What can hang from each mark
febir: begof gazug
mabifi: begof gazug tinet
tinet: mabifi
lupep: zisa
zozifi: mabifi
begof: mabifi zisa
zisa: begof tinimu
tinimu: mabifi

Every row comes from one small tree of marks. The marks that hang from a mark follow it in brackets, in alphabetical order. Every link used is in the known rows. Which tree was each row made from?
Known rows
tinimu(mabifi(begof gazug)): [  4.1 -17.4   3.9 -15.9  35.1   7.6  -2.2   9.1   1.1  -6.3  -3.9   3.9
   4.2  -1.0  -5.4 -31.8  -2.7 -27.1   2.7  26.6  19.4 -14.1]
zisa(begof(mabifi(gazug tinet))): [ 12.7  10.8  -4.5  -8.7  -1.1  15.1  -5.4   1.4   7.8  -6.7  -9.9  -7.6
   0.3   2.1 -14.4 -21.7 -15.3   2.8   3.9  23.8  -6.7  -5.9]
begof(mabifi zisa): [  8.3   2.6  11.3   3.5  13.3  14.6   5.6  -9.6  10.2  14.2 -14.6 -21.3
 -12.6  -1.4  -3.7  -4.4   1.7   6.0  25.2  -9.1 -42.1   4.5]
lupep(zisa(begof(mabifi(gazug)) tinimu)): [  7.8  27.6  -3.6  -2.6 -24.8  15.2   0.4   8.2  10.6 -18.2   4.1  -3.2
  -4.9  -1.7 -10.5 -17.6 -14.1  12.5  11.4  -1.2 -20.6   5.5]
tinet(mabifi): [ 22.8   2.3  -1.7  -5.8  28.3  11.3   3.8 -14.6   4.5   5.3  -4.9  -8.2
 -13.0   3.5 -11.9 -22.0  -5.7   2.6  19.7   7.9  -1.5   4.2]
lupep(zisa(tinimu)): [ 10.6   7.9  -7.1  -2.8  -1.5  12.4   3.7 -11.3  10.8  -9.3   3.5   0.1
 -19.8   1.3   6.0 -11.0  -5.9  14.4  16.2   5.7   2.9  10.4]
febir(begof gazug): [  6.0 -24.1 -18.0  -6.0  23.7  20.5  -1.6  14.7   7.2 -14.3   0.2  -8.9
 -25.0  15.9 -12.1 -19.7   5.4   1.2  13.5   5.9 -35.0  -1.5]
begof(mabifi(gazug) zisa(tinimu)): [ 10.8  10.2  23.0   3.3  -2.0   8.2   5.4  -0.9   7.4  -4.3  -4.0  -6.8
   0.0  -8.3  -2.4 -13.9   1.6   3.9  11.4 -14.9 -43.8   4.0]
zozifi(mabifi(begof)): [ 19.5 -18.3   4.2 -10.7  16.5   7.0  -9.1  -3.8   5.6  -1.7 -10.6  -6.8
 -19.6  -3.3 -13.8 -14.8  -2.6  -9.8   2.6  12.9  27.5   1.6]
febir(begof(zisa(tinimu(mabifi(tinet)))) gazug): [ -3.8 -12.7   3.2  -1.5  11.5   6.5   0.9   3.6   6.1 -24.2  -1.0  -6.8
  -1.6   0.7  13.8 -20.8  -5.3   0.5   8.3 -21.6 -42.9  11.0]
febir(begof(mabifi) gazug): [  2.5 -12.8 -10.3  -2.9  14.7  17.8  -3.6  15.6   8.4 -11.3  -3.1 -16.3
 -21.7  18.4 -21.9 -17.0   5.8  -4.6  15.9   0.4 -53.6  -2.3]
febir(begof(zisa) gazug): [  4.6 -22.8  -8.3   0.8  18.8  22.3   4.0  13.3   8.2  -9.4  -2.8 -13.7
 -20.0   8.4  -0.8 -12.6   6.3   6.6  16.7  -7.6 -56.5   4.4]
febir(begof(zisa(tinimu(mabifi(gazug))))): [  2.9 -10.5  13.6   1.0   9.4   8.3   1.3  10.6   4.6 -18.0   2.8  -2.3
  -0.7  -4.9  11.7 -22.5   1.7   2.2   5.9 -29.2 -44.5   4.8]
tinet(mabifi(begof)): [ 20.3   1.8   1.0 -12.3  31.1  13.3   1.1 -10.1   5.1   5.5  -7.5  -4.8
  -8.7   4.3 -18.9 -22.1  -4.8  -7.2  13.9  12.2  16.3  -2.4]
zisa(begof tinimu): [ 12.2   8.3  -5.5 -10.8 -13.1  13.5   1.0  -1.8   9.2 -13.5  -3.2  -6.1
  -7.6  -8.0  -8.2 -20.8  -8.9  36.0   9.1 -35.6  -0.3   7.7]
lupep(zisa(begof tinimu)): [  9.3  18.3 -13.6  -6.1 -19.1  17.6   2.7  -2.0  12.2 -14.5   2.9  -4.0
 -13.6  -3.3  -0.2 -14.0 -14.2  28.7  14.9 -12.8   1.9  11.3]
tinimu(mabifi): [  2.9 -15.4  -2.2  -9.1  32.5   4.8   1.4  -5.4   3.4   1.6  -5.8 -10.3
  -7.9  -0.4   3.9 -24.3  -4.1  -6.5  17.8   4.1   5.1  -1.9]
tinet(mabifi(begof(zisa(tinimu)))): [ 18.8  11.5  16.4  -7.0  13.5   9.9   6.0 -12.8   6.4   0.4  -6.8  -4.3
   0.4  -6.7  -8.7 -17.6  -5.0   4.5  13.4 -21.9  -7.1   8.5]
lupep(zisa(begof)): [  9.5   6.7 -22.4  -5.0  -1.5  25.0   2.8   0.7  11.8  -3.7  -1.5  -9.2
 -19.2   2.7  -2.8 -11.5 -13.7  20.7  19.1  12.6  -0.9   4.9]
zozifi(mabifi): [ 22.0 -17.3   1.2  -4.5  16.1   4.2  -6.2  -7.6   5.0  -0.4  -7.2 -10.3
 -23.8  -4.1  -6.7 -14.1  -3.4   0.8   8.4   8.9  12.4   7.8]

Write each row's tree
[ -3.7 -15.5   2.9  -0.1  11.4   9.8   3.8  14.3   5.4 -21.0   1.9  -9.6
  -5.7  -0.2   8.1 -20.5   1.9   4.5  13.9 -39.7 -55.3  11.0]	febir(begof(zisa(tinimu(mabifi))) gazug)
[ 22.3   2.1  13.4  -7.5  28.3  16.3   6.2   0.3   3.2   2.5  -5.2   0.9
   3.5  -3.5 -11.1 -23.4  -3.4 -14.2   8.8  17.9  -7.8  -3.1]	tinet(mabifi(begof(zisa) gazug))
[ 14.2 -13.0   8.1  -8.8  23.4  19.8   4.2   8.0   6.2   1.0  -8.0   2.8
  -4.0  -3.9  -3.0 -16.8   2.9  -9.7   4.1  26.3  -4.5  -9.6]	mabifi(begof(zisa) gazug)
[ 19.9 -13.2   4.9 -12.7  19.3   2.7 -12.0 -14.9   6.4  -4.5 -15.0  -1.9
 -13.9  -1.9  -5.0 -14.1 -11.2 -14.8  -4.0  35.1  45.1   2.6]	zozifi(mabifi(begof tinet))
[  5.9  -2.2  18.8  -2.8  13.8  -0.4   4.7 -11.5   4.1 -11.6  -4.1   1.6
  10.8 -13.5  23.4 -22.0  -9.6  -1.6   3.7  -2.5  -9.8   6.9]	begof(zisa(tinimu(mabifi(gazug tinet))))
[  3.3  17.6  -6.5  -7.6 -11.0   6.7   0.1  -0.1   7.1 -25.1   5.4   5.9
   7.0  -5.3  12.9 -26.7 -24.2   4.9   3.3  12.8  12.6   7.4]	lupep(zisa(begof tinimu(mabifi(gazug tinet))))
[  0.0  -1.5   7.0   4.7  -2.6  14.1   1.9  12.5   9.9 -16.3  -2.2 -16.3
 -12.0   5.7  -9.6 -11.5   5.8   8.2  16.6 -38.0 -76.4   9.6]	febir(begof(mabifi zisa(tinimu)) gazug)
[  8.3  -8.4   7.4   1.5   4.9  15.2   2.2  -0.9   9.7 -10.4  -2.7  -9.6
 -15.5  -1.1   7.1 -10.2   4.0  21.6  11.5 -36.3 -44.4  10.2]	febir(begof(zisa(tinimu)))
[  0.9   6.0  -3.0  -3.0   4.7   4.3   3.6  -8.7   7.7 -12.5   4.1  -1.1
  -9.5  -2.0  12.3 -18.2 -10.3   3.2  17.2  -3.3   3.8  10.8]	lupep(zisa(tinimu(mabifi)))
[ 11.7  14.9  23.3   2.3  -1.1   4.7   2.5 -13.1   8.1  -7.9  -8.6  -1.8
   4.9  -7.0   6.0 -14.1  -7.6  -0.9   4.7   6.7 -28.0   5.2]	begof(mabifi(gazug tinet) zisa(tinimu))
[ 12.2   4.8  14.7   2.3  14.6  10.8   1.7 -11.3   7.6   3.6 -12.9  -7.7
  -0.2  -0.8   2.6 -11.7  -6.3 -11.3   9.9  33.1 -30.1  -1.2]	begof(mabifi(gazug tinet) zisa)
[  0.7 -12.9   0.9 -16.1  36.3   3.8  -4.4 -12.6   4.6  -1.5 -13.5  -2.0
   0.8   1.7   4.9 -23.7 -12.1 -20.8   3.2  28.1  39.9  -7.8]	tinimu(mabifi(begof tinet))
[  5.6  -4.4  18.3  -1.6  11.3   3.3   7.5  -0.9   3.6  -8.6  -0.9  -1.4
   6.7 -13.9  16.6 -23.0  -2.9   1.5  10.1 -21.2 -23.7   6.3]	begof(zisa(tinimu(mabifi(gazug))))
[  3.0 -12.3  12.5 -11.3  34.5   5.6   0.3  -2.3   2.8  -4.5 -10.8   4.2
  12.8  -6.1  14.0 -24.6 -10.5 -28.3  -0.7  37.3  13.6  -7.8]	tinimu(mabifi(begof(zisa) gazug tinet))
[  2.5   6.6  -0.4 -11.8  -5.2   4.4  -0.1   1.7   5.3 -15.1  -1.6  -8.3
   4.5 -11.2  -0.7 -28.9 -13.8  22.9  10.1 -45.5   0.2   8.0]	zisa(begof tinimu(mabifi))
[  5.7   8.5   2.8 -13.3  -4.2   1.2  -3.3   0.2   3.8 -24.4  -0.4   4.7
  15.8 -11.3   6.5 -34.8 -21.2   6.8  -3.9  -8.0  14.5   2.7]	zisa(begof tinimu(mabifi(gazug tinet)))
[  8.4  15.0  20.4   2.1  -1.6   3.5   2.1 -24.5  11.1   0.1 -14.1 -11.6
  -2.2  -6.3   6.5  -6.9  -7.6  10.3  13.7 -12.9 -26.2  12.1]	begof(mabifi(tinet) zisa(tinimu))
[ 21.9 -13.1  16.7  -6.8  16.7   4.7  -6.7  -6.0   4.1  -7.0 -12.2   2.7
  -2.8  -9.0   3.9 -15.4  -9.7 -22.1  -9.5  42.9  22.0   2.1]	zozifi(mabifi(begof(zisa) gazug tinet))
[ 14.1  -1.0  17.0 -10.6  10.3   9.2   0.9  -8.3   7.0 -12.8  -9.2  11.8
   6.5  -7.3   8.9 -18.6  -7.3  -7.8  -8.2  29.3  15.6  -3.8]	mabifi(begof(zisa(tinimu)) gazug tinet)
[ 23.2 -15.1   8.5 -13.1  18.3   3.5 -12.6  -5.4   3.2 -11.9  -9.6   7.1
  -7.2  -3.3  -6.2 -21.3 -10.4 -26.7 -12.6  53.7  42.5  -3.3]	zozifi(mabifi(begof gazug tinet))
[ 24.2   0.4   4.3 -12.8  29.8  13.3   0.7   0.7   2.2  -1.7  -2.2   5.2
  -1.9   3.3 -21.5 -29.8  -4.7 -19.9   4.7  31.0  12.4  -8.8]	tinet(mabifi(begof gazug))
[  9.3  11.8  -7.0  -8.6  -1.8  14.9  -5.6  -8.9  10.6  -1.0 -14.8 -15.9
  -6.9   2.6 -13.5 -15.5 -16.3  14.9  11.7   8.9  -4.7   0.2]	zisa(begof(mabifi(tinet)))
[ 17.8  -6.7  19.3  -4.8   0.7   3.2  -3.5  -5.1   6.8  -6.2 -10.0  -7.0
 -10.9 -14.1  -1.6 -10.5  -2.6   3.2   2.4 -21.3   7.6  11.8]	zozifi(mabifi(begof(zisa(tinimu))))
[  0.0 -11.1   8.9 -10.6  34.7   5.7   0.2 -13.9   5.3   2.4 -16.6  -5.7
   5.6  -4.5  14.4 -17.6 -11.2 -15.7   7.5  16.1  18.8  -2.0]	tinimu(mabifi(begof(zisa) tinet))
[  8.9  29.8  -3.8  -3.2 -24.9  12.6  -2.2  -2.6  11.4 -20.0   0.9   0.6
  -0.8  -1.5  -2.9 -17.4 -20.7   9.0   5.8  13.9  -6.8   6.2]	lupep(zisa(begof(mabifi(gazug tinet)) tinimu))
[  2.4  -1.8   9.4 -16.2  15.5  -3.0  -4.6 -15.7   5.2 -14.2  -8.1   3.1
   5.0  -5.7   7.1 -25.3 -11.8  -6.1   0.3  -0.7  36.1   0.2]	zisa(tinimu(mabifi(begof tinet)))
